(in the rows, 128 means zero)
Known rows, with every way that one mark hangs from another:
{zirom {fimo {kepom defit mozos}} podet}: [ 97 124 135  83 105 147 177 139 134 121 173 115  86 151 129 115 124 158
 138 119 133 117 135 137 120 137 152 126 128 124 127 154 134 120 130  66
 110 138 180 125 139  96 138 130]
{podet geno {zirom {fimo {kepom mozos}}}}: [ 73 115 128  92 120 151 145 119 147 129 164 118 125 128 134 126 120 124
 145 120 133 101 126 145 100 141 137 130  72 132 128 161 135 115 117  72
 131  90 109 130 135 125 128 142]
{defit {kepom fasi mozos}}: [104 125 137  93 118 156 186 119 139  92 221 143 108 140 128 121 123 152
 137 104 111 156 117 163 110 135 113 135  33 127 125 123 167 117 126  96
 162 123 139 111 138 119 134 126]
{sefome defit}: [136 116 126 149 151 114 157 132 125 132 106 127 116 107 122 129 138 116
 140 123 157 134 133 126 121 138 134 104 121 130 130 123 135 122 128 140
 124 134 169 119 122 141 117 132]
{galak {vazov gizo}}: [171 136 122 125 130 143 131 117 129 124 108 125 147 107 135 139 124 122
 131 138 143 111 136 140 125 119 124 108 132 130 136 110 121 130 145 147
 150 120 144 128 140 188 120 126]
{podet geno zirom}: [ 93 119 125 114 121 136  99 133 146 130 141 112 139 131 134 139 120 109
 140 122 140 115 123 157 109 128 129 135 104 128 129 157 139 110 125 103
 139 101  60 135 109 147 130 126]
{vazov galak {gizo {zirom {podet geno}}}}: [150 115 134 148  82 124 107 138 136 136 126  99 104 119 131 170 119 140
 132 159 129 118 143 126 112 110 146 121 173 139 141 174 136 100 164 113
 136 106 186 126 127  83 120 102]
{gizo {vazov galak} {zirom fimo podet}}: [119 114 128 138  39 127 144 144 124 127 176  99  82 102 126 131 136 180
 139 141 111 113 147 168 135 109 167 127 143 133 121 189 126 108 138 105
  98 118 214 123 110  73 138 134]
{dumag {ditose {geno podet}}}: [191 107 136 149 148 112 140 126 121 129 134 109 162  67 129 112 145 110
 117 116 130 140 118 117 122 141 156 122  96 129 129 128 133  89 137 135
 152 107 124 123 133 151 104 137]
{geno {podet zirom}}: [ 98 124 123 150 125 137  85 124 137 128 164 115 156 102 125 121 139 116
 140 112 143 153 119 164 116 133 130 122  79 132 124 146 134 102 134 129
 151 156 121 134 107 155 124 132]
{zirom {fimo kepom} podet}: [119 127 126 110  92 167 160 136 126 129 151 104 107 116 130 117 131 142
 134 148 136 110 138 141 105 122 165 137 185 126 125 158 114 113 138  98
 100 116 185 136 144  85 136 130]
{podet geno {zirom fimo {gizo vazov}}}: [ 81 126 119 113  82 149 127 130 138 123 181 111 150  91 138 119 119 134
 143 132 133  91 135 176 116 100 126 142  68 139 128 186 145  96 124  89
 150  86 112 119  93 141 121 132]
{ditose {geno {podet {zirom fimo gizo}}}}: [113 122 130 153 127 136 105 120 139 110 201 118 174  52 131 108 136 114
 131 141 153 121 121 146 108 121 128 124  43 150 127 159 143  90 133 136
 164 123 143 137 130 158 103 144]
{kepom fasi mozos}: [134 108 136  96 129 149 172 122 131 114 156 141 103 147 124 125 120 147
 135 102 119 138 125 140 130 148 111 111  28 123 117 111 149 127 115 117
 156 121 117 130 143 107 130 123]
{podet {zirom {gizo vazov}}}: [100 127 123 136 103 137 126 137 124 123 177 118 154 127 130 124 127 139
 138 132 127 132 132 185 142 118 118 148  93 135 120 159 124 126 120 128
 150 116 106 118  89 134 119 126]
{fimo kepom {zirom podet}}: [158 132 136  98 104 167 150 140 118 134  96  90 156 166 133 154 124 129
 126 147 116 136 143 151 120 156 158 161 250 130 123 130  94 117 136 107
  81 118 133 132 154  87 131 113]
{kepom defit {fasi mebe} mozos}: [ 96  92 147  87 122 121 134 144 131 100 168 147  73 162 119 108 131 159
 134  98 123 151 119 133 137 153  92 119  22 122 130 114 164 125 105  89
 166 138  98 104 151 113 136 125]
{vazov galak gizo}: [151 121 127 157 128 152 113 121 124 127 107 127 142 112 132 166 129 135
 123 142 130 124 133 117 121 109 123 110 129 140 142 136 136 107 144 139
 145 144 183 135 142  85 117 106]
{dumag {ditose {geno {podet {zirom fimo}}}}}: [141  99 135 143 126 138 131 122 125 124 175 112 150  40 132  96 146 116
 125 118 141 124 118 149 111 127 162 114  51 131 119 150 136  74 131 127
 151 105 132 132 124 153 102 149]
{zirom {fimo kepom} gizo podet}: [124 132 123 116  93 176 163 137 121 130 165 106 126 110 136 116 120 144
 131 157 133 105 147 146 107 102 156 155 176 137 128 165 124 117 146  88
 123  99 191 131 145  86 122 122]
{zirom fimo}: [101 125 125 121 112 145 137 121 130 123 161 132 123  91 131 111 127 141
 128 134 132 100 132 141 118 105 138 117  92 133 122 147 138 113 125 116
 123 130 162 134 133 127 132 141]
{dumag {ditose geno}}: [183 103 139 130 141 117 159 132 118 129 130 123 136  90 130 114 135 116
 114 119 126 122 123 112 124 138 147 125 119 127 122 125 130 107 133 133
 137  78 106 120 136 126 105 136]
{podet zirom}: [ 89 121 128 132 120 143 107 133 135 124 169 125 128 123 128 125 129 126
 137 122 135 134 123 168 122 130 129 136  94 127 117 142 127 127 120 134
 138 125  91 137 110 132 122 134]
{fimo {zirom gizo {podet geno}}}: [150 134 128  97 103 157 137 145 128 132 104  93 165 131 142 156 111 125
 130 143 136 112 147 148 113 119 140 165 208 138 126 149 122 100 153  99
 116  99 112 130 134 130 125 103]
{sefome {defit {kepom fasi}}}: [121 114 134 129 127 144 187 125 133 100 194 132 110 106 125 124 128 128
 143 120 148 150 126 154 101 131 128 117  73 129 133 131 164  98 129 120
 147 130 151 108 132 131 129 131]
{defit {kepom {fasi mebe} mozos}}: [ 82 114 139  98 126 153 168 127 135  88 213 138  97 127 123 109 135 158
 134 104 112 159 114 150 111 145 105 143  35 129 130 118 166 128 121  95
 157 123 137  95 153 117 135 130]
{dumag {ditose {geno {podet zirom}}}}: [161 101 137 150 138 122 125 125 128 127 160 107 166  66 129 110 145 106
 122 113 140 145 115 132 118 141 152 119  75 129 122 140 133  87 135 136
 158 103 104 126 123 152 102 141]
{sefome {defit kepom}}: [110 127 127 141 147 128 175 125 132 113 165 127 116 107 126 128 136 125
 142 122 156 148 128 146 106 131 133 117 109 134 136 131 151 120 135 119
 129 137 183 103 118 152 126 134]
{vazov galak {gizo zirom}}: [153 114 133 168  98 119 107 122 126 129 127 117 124 120 127 164 125 144
 128 158 120 126 140 121 129 112 129 116 130 140 138 150 133 117 151 137
 143 127 196 123 137  91 119 118]
{zirom fimo podet}: [105 127 126 111  87 160 136 141 128 125 166 112  94  90 131 113 128 149
 135 131 145 101 138 151 113 100 159 121 145 128 116 160 127 104 139 111
 108 124 184 139 127 106 131 128]
{geno {podet {zirom {fimo kepom}}}}: [ 89 122 125 140 110 155 104 115 137 126 175 111 155  93 128 113 139 118
 142 130 146 137 121 159 106 125 145 129  83 133 126 158 125  96 128 113
 144 143 149 136 128 136 127 142]
{defit kepom}: [102 141 131 116 117 143 151 121 136 103 189 128 126 121 133 123 132 137
 130 126 118 146 121 145 112 119 131 146 119 132 135 139 143 122 137 105
 130 135 150 108 124 136 134 130]
{mozos {kepom defit {fasi mebe}}}: [104 102 145 108 108 119 110 154 134  89 178 172  72 170 125 107 133 144
 135 118 120 142 125 126 130 128 110 129  94 119 134 117 150 102 104  85
 163 140  95  89 144  80 162 120]
{fimo {kepom defit mozos}}: [125 123 138  94 141 114 161 127 133 123 131 129 116 209 128 133 128 136
 130 115 123 149 124 118 136 164 119 134 108 124 141 118 137 143 115  79
 136 141 122 113 148 117 132 132]
{fimo {kepom defit} {zirom podet}}: [137 129 144  86 102 155 140 148 123 127 109  93 148 194 136 150 123 137
 128 142 123 139 142 150 127 157 150 160 242 125 132 138 108 112 131  89
  94 140 119 116 148 104 136 114]
{ditose dumag {geno podet}}: [172 136 155 163 123 104 138 113 138 118 178 129 164  76 130 112 137 110
 131 159 142 139 121 116 138 147 123  98  85 145 148 144 143  97 127 152
 146 139 150 116 158 161  93 128]
{fimo {kepom fasi}}: [159 110 137 112 109 154 149 124 125 120 147 125 140 165 127 128 119 125
 125 142 112 141 129 137 115 147 132 140 127 122 133 124 128 115 119 113
 143 109  97 126 159  85 133 123]
{vazov galak {gizo {zirom podet}}}: [150 118 132 162  82 131 108 140 126 132 129 104 103 120 126 163 127 150
 132 161 126 129 145 130 122 111 146 122 163 139 133 165 128 110 159 135
 130 126 205 127 134  71 120 109]

Rows:
[118 118 134 123  47 110 160 124 122 130 164 105 127 138 123 109 130 155
 140 161 107 112 143 152 142 132 149 146 133 132 129 168 113 123 120 107
 110  93 194 104 114 110 137 151]	{gizo vazov {zirom {fimo kepom}}}
[142 118 130 147  59 108 136 150 123 136 155  94  93 135 123 147 135 167
 136 140 103 140 141 162 141 131 157 137 182 130 123 178 115 123 141 114
  99 112 186 121 105  74 136 122]	{gizo {vazov galak} {zirom podet}}
[142 131 155 164 118 114 116 115 142 113 204 122 161  75 127 112 134 105
 137 157 151 144 116 152 133 151 128  95  57 144 140 158 142  98 119 155
 155 137 118 123 150 169  91 133]	{ditose dumag {geno {podet zirom}}}
[ 83 129 117 150  96 145 111 122 131 123 204 113 171  70 130 107 138 139
 145 123 140 126 130 187 130 101 127 136  39 141 124 174 136  91 130 118
 162 138 165 129  88 154 120 139]	{geno {podet {zirom fimo {gizo vazov}}}}
[118 121 120 136 112 139 123 138 138 130 161 114 159 126 138 155 121 132
 134 124 126 120 129 175 118 118 118 142 103 140 137 179 139 105 127  89
 149  91  89 125  98 119 121 120]	{podet geno {zirom {gizo {vazov galak}}}}
[169 130 124 134 111 153 149 132 114 123 127 110 186 134 140 169 123 151
 123 136 107 130 145 164 139 122 124 153 170 144 130 141 116 113 132 116
 120 120 148 127 129 106 123 115]	{fimo {zirom {gizo {vazov galak}}}}
[119 113 143  99 111 133 124 142 139  90 180 174  76 192 130 120 123 138
 136 119 119 140 132 127 134 125 120 118  78 118 128 123 150  98 107  89
 174 142  92 104 128  85 162 123]	{mozos {kepom defit fasi}}
[ 98 110 147 105  83  98 151 127 133 125 170 123  92 165 126 112 121 157
 139 140 121 123 136 128 135 140 137 132  83 130 131 156 137 136 123  76
 123 114 179 108 136 127 140 157]	{gizo {zirom {fimo {kepom defit mozos}}}}
[161 130 118 152 123 137 149 133 115 125 158 121 154 120 133 149 133 150
 124 132 108 131 136 150 141 110 122 141 131 142 134 151 131 123 131 117
 141 119 157 119 116  97 121 114]	{zirom {gizo {vazov galak}}}
[ 93 103 140 120 144 131 191 129 132  98 174 137  88 104 117 113 140 140
 146 102 145 160 120 141 105 156 114 116  50 131 134 114 172 119 121 110
 149 132 173  91 148 126 128 132]	{sefome {defit {kepom {fasi mebe} mozos}}}
[166 104 135 155 137 127 128 125 121 127 181 111 173  66 132 112 140 109
 120 119 137 144 121 139 119 129 147 133  72 138 124 147 135  88 143 130
 171  95 102 122 118 152  92 135]	{dumag {ditose {geno {podet {zirom gizo}}}}}
[141 129 112 135  75 167 154 141 119 125 191 109 114  89 135 134 132 172
 131 137 124 106 146 171 123  86 150 133 143 141 124 185 132  98 142  99
 122 121 212 135 118  76 126 117]	{zirom fimo {gizo {vazov galak}} podet}
[113 117 137 118  55 131 144 138 127 135 167  97  99 130 125 111 124 150
 138 164 126 114 147 139 113 124 172 145 177 131 124 175 113 120 140  96
  99  98 193 121 137  96 139 140]	{gizo {zirom {fimo kepom} podet}}
[118 126 126  97  94 162 146 138 137 133 133  96 118 126 136 126 120 128
 135 146 135  92 139 134  92 122 165 145 187 127 137 170 124  98 141  72
 101  94 155 130 144  95 137 125]	{zirom {fimo kepom} {podet geno}}
[176 119 137  93  89 192 170 143 114 121 140  97 175 167 138 149 106 135
 126 158 116 138 147 167 111 134 148 168 201 135 121 134 112  96 139 103
 128 101 109 131 162  74 127 105]	{fimo {kepom fasi} {zirom gizo podet}}
[121 134 119 109  91 160 139 139 134 132 171 105 115  85 140 118 117 137
 132 145 144  87 144 145 100  83 149 142 140 138 132 184 144  95 153  81
 131  90 155 135 122 124 126 117]	{zirom fimo gizo {podet geno}}
[ 81 115 125 104 102 161 119 122 144 130 172 114 142 123 136 126 119 115
 141 141 134 102 127 156  96 128 145 139 110 132 133 170 129 100 119  83
 126  91  99 134 128 122 130 140]	{podet geno {zirom {fimo kepom}}}
[110 119 133 102 106 140 141 126 131 114 170 128 117 148 134 110 124 139
 131 137 128 114 132 131 120 120 140 133 112 127 138 149 130 113 118  79
 122 132 149 120 144 119 138 143]	{zirom {fimo {kepom defit}}}
[ 81 120 118 115 107 152 111 126 143 126 188 118 144  95 141 118 110 123
 138 135 145  92 133 168  98  93 127 139  66 140 128 181 148  98 129  88
 159  86 102 133 114 146 122 133]	{podet geno {zirom fimo gizo}}
[144 124 128 126  88 127 128 112 130 121 145 122 124  99 134 122 119 137
 137 155 144  91 147 151 125 106 135 110 109 135 130 139 121 127 147 139
 143 107 189 124 132 184 124 143]	{galak {vazov {gizo {zirom fimo}}}}
[156 124 132 132 104 114 120 118 128 132 112 116 135 123 132 134 119 127
 138 153 140 112 143 141 131 123 129 118 131 135 133 125 118 137 148 145
 145 101 156 123 125 188 121 134]	{galak {vazov {gizo zirom}}}
[127 110 133 103  91 170 156 115 126 115 183 130 130 125 132 111 117 140
 128 145 122 111 131 148 107 124 145 131  89 127 129 143 133  98 118 101
 132 108 141 131 161  85 134 137]	{zirom {fimo {kepom fasi}}}
[123 119 135 115  78 100 125 151 139 142 133  95  95 140 125 132 120 131
 140 149 131 120 141 136 113 125 153 140 183 126 128 173 130 119 148  98
 112  82 134 121 109 124 139 126]	{gizo {zirom {podet geno}}}
[171 133 125 128  92 165 152 150 113 129 125  95 159 127 138 171 129 159
 126 138 113 130 150 176 135 123 144 159 214 142 121 155 112 105 147 115
 106 127 158 134 123  88 125 105]	{fimo {zirom {gizo {vazov galak}} podet}}
[129 114 130 151  65 147 112 132 126 128 159 108  92  91 129 150 125 161
 134 162 129 104 149 140 115  93 156 112 144 141 127 177 135  99 159 124
 126 128 231 130 131  69 121 117]	{vazov galak {gizo {zirom fimo podet}}}
[102 129 121 120 100 133 122 140 138 128 158 108 160 126 134 131 119 124
 142 129 128 117 132 171 126 119 112 151  98 136 131 175 138 110 127 100
 160  87  75 115  88 144 123 122]	{podet geno {zirom {gizo vazov}}}
[152 133 152 173 122 120 123 114 136 114 223 124 175  73 130 107 132 108
 135 161 151 147 119 156 134 139 120 109  60 150 142 164 142  96 125 150
 170 128 124 117 144 168  86 127]	{ditose dumag {geno {podet {zirom gizo}}}}
[110 111 134 115 147 139 208 120 135  99 189 139  89 120 122 125 130 137
 150 102 144 154 125 149 109 147 119 114  33 129 129 120 171 117 122 110
 149 135 176 103 132 132 125 135]	{sefome {defit {kepom fasi mozos}}}
[128 126 124 127 109 157 159 115 121 125 165 124 157 114 138 114 119 137
 127 158 129 104 140 136 113 105 137 153 123 141 135 153 127 117 130  93
 139  97 170 122 150 114 122 135]	{zirom {fimo kepom} gizo}
[150 131 134 104 141 157 185 119 119 128  92 113 188 177 137 155 118 134
 124 138 111 135 140 129 132 159 127 161 152 140 128 114 111 140 128  97
 125 109 136 118 163 116 119 121]	{fimo {kepom mozos} {zirom gizo}}
[104 128 120 155 129 139  93 125 132 130 177 114 171 101 129 122 133 117
 138 125 145 153 124 160 118 116 125 135  75 140 128 153 134 107 140 123
 170 144 127 132 107 157 111 126]	{geno {podet {zirom gizo}}}
[147 113 132 156  80  95 137 133 123 129 148 113 117 139 124 146 135 162
 134 138 104 141 136 147 147 132 139 134 140 135 130 165 122 129 128 123
 113 112 169 115 109  93 134 134]	{gizo {vazov galak} zirom}
[110 115 142 120  65 116 117 124 128 123 151 115 122 143 128 121 118 144
 136 173 132 105 147 129 133 113 130 135 103 137 141 164 134 109 138 106
 144 121 192  99 132 121 126 135]	{vazov {gizo {zirom {fimo {kepom defit}}}}}
[124 125 137 127  71 114 112 140 136 136 105  93 110 126 126 139 116 128
 140 166 144 109 148 122 122 115 137 133 162 134 135 166 132 104 161 120
 138  99 172 112 112 116 116 106]	{vazov {gizo {zirom {podet geno}}}}
[108  97 138 107 129 139 154 134 128 114 149 143  95 133 118 111 133 147
 132 101 119 145 121 126 127 152 101 126  42 126 123 106 151 132 112 117
 155 122 115 113 159  99 129 125]	{kepom {fasi mebe} mozos}
[104 115 131 110  56 115 127 140 141 133 156  96  83 107 129 114 120 145
 142 150 134  96 144 134 108 110 161 134 149 130 124 186 136 104 149  89
 107  86 169 124 114 121 138 136]	{gizo {zirom fimo {podet geno}}}
[111 113 136 125  75 116 141 122 127 131 167 118 116 134 128 108 120 144
 136 165 117 114 141 131 122 125 153 140 124 134 129 163 118 128 128 100
 113  94 172 115 143 110 135 150]	{gizo {zirom {fimo kepom}}}
[136  99 152  84  91 151 128 146 121 108 138 117 152 181 129 134 120 140
 126 139 112 150 128 147 122 164 119 161 161 127 139 116 125 101 108  88
 124 126  73 107 178  99 143 123]	{fimo {kepom defit {fasi mebe}} zirom}
[103 116 143 107  51 113 135 146 132 128 177 102  86 156 125 109 123 156
 140 160 125 119 144 146 122 123 164 143 165 125 128 178 123 118 136  81
 111 109 180 112 132 100 140 141]	{gizo {zirom {fimo {kepom defit}} podet}}
[121 107 133  91 105 164 190 115 131 113 171 136 109 136 128 110 117 148
 133 126 117 116 131 141 116 137 132 123  49 128 122 131 140 112 113  94
 141 111 148 132 164  87 132 138]	{zirom {fimo {kepom fasi mozos}}}
[119 128 136 139  72 120 119 142 126 134 114  99 105 124 122 135 119 141
 140 165 136 118 147 125 135 113 139 131 152 133 127 153 125 118 157 140
 137 119 185 111 114 112 119 114]	{vazov {gizo {zirom podet}}}
[112 123 120 154 107 147 121 136 125 126 189 121 147 120 133 145 129 146
 133 126 116 140 131 181 135 117 124 143 100 139 124 164 128 122 123 118
 152 123 120 129 101 109 118 121]	{podet {zirom {gizo {vazov galak}}}}
[104 128 129 128 166 121 203 118 136 113 152 135 106 119 125 129 136 133
 144 100 148 150 125 133 114 150 122 118  75 134 133 122 161 132 132 112
 131 141 197 100 124 148 123 137]	{sefome {defit {kepom mozos}}}
[ 98 119 135  90 123 135 168 121 133 119 162 133 109 161 130 113 126 149
 131 120 123 120 129 127 128 137 133 126  72 128 132 137 140 126 115  70
 129 137 159 117 150 118 136 144]	{zirom {fimo {kepom defit mozos}}}
[170 136 127  98  98 166 160 144 122 139  88  81 186 162 143 163 112 118
 126 160 125 120 146 142 104 138 152 181 249 139 138 148 110 106 149  81
 103  83 113 126 156 110 126 105]	{fimo kepom {zirom gizo {podet geno}}}
[ 77 119 128 120 104 166 125 120 134 121 180 121 132 125 131 116 129 131
 139 136 132 112 127 165 111 131 148 137  98 130 122 156 117 114 114 107
 126 116 123 132 130 113 128 144]	{podet {zirom {fimo kepom}}}
[ 80 123 123 144 116 152  92 118 138 125 193 114 144  75 127 109 139 126
 142 116 150 133 123 172 110 113 139 119  58 134 119 157 137  89 133 121
 146 155 157 139 109 149 124 140]	{geno {podet {zirom fimo}}}
[143 139 121 113  87 130 156 153 127 136 132  94 138 122 135 136 123 139
 135 136 132 115 144 152 126 110 137 156 173 135 135 173 133 110 148  92
 134  91 136 116  96 114 124 105]	{zirom {gizo vazov} {podet geno}}
[158 131 134  87 104 159 153 143 129 139  73  81 169 168 138 161 116 116
 129 148 123 119 142 139 104 158 158 169 252 129 135 140 103 100 141  86
  84  97 105 130 154 100 132 111]	{fimo kepom {zirom {podet geno}}}
[ 94 120 122 114 104 157 134 121 141 126 175 116 166 115 141 124 114 116
 139 149 133  97 132 157  94 110 136 152  95 139 136 179 137 103 128  70
 147  73 101 131 127 128 119 133]	{podet geno {zirom {fimo kepom} gizo}}
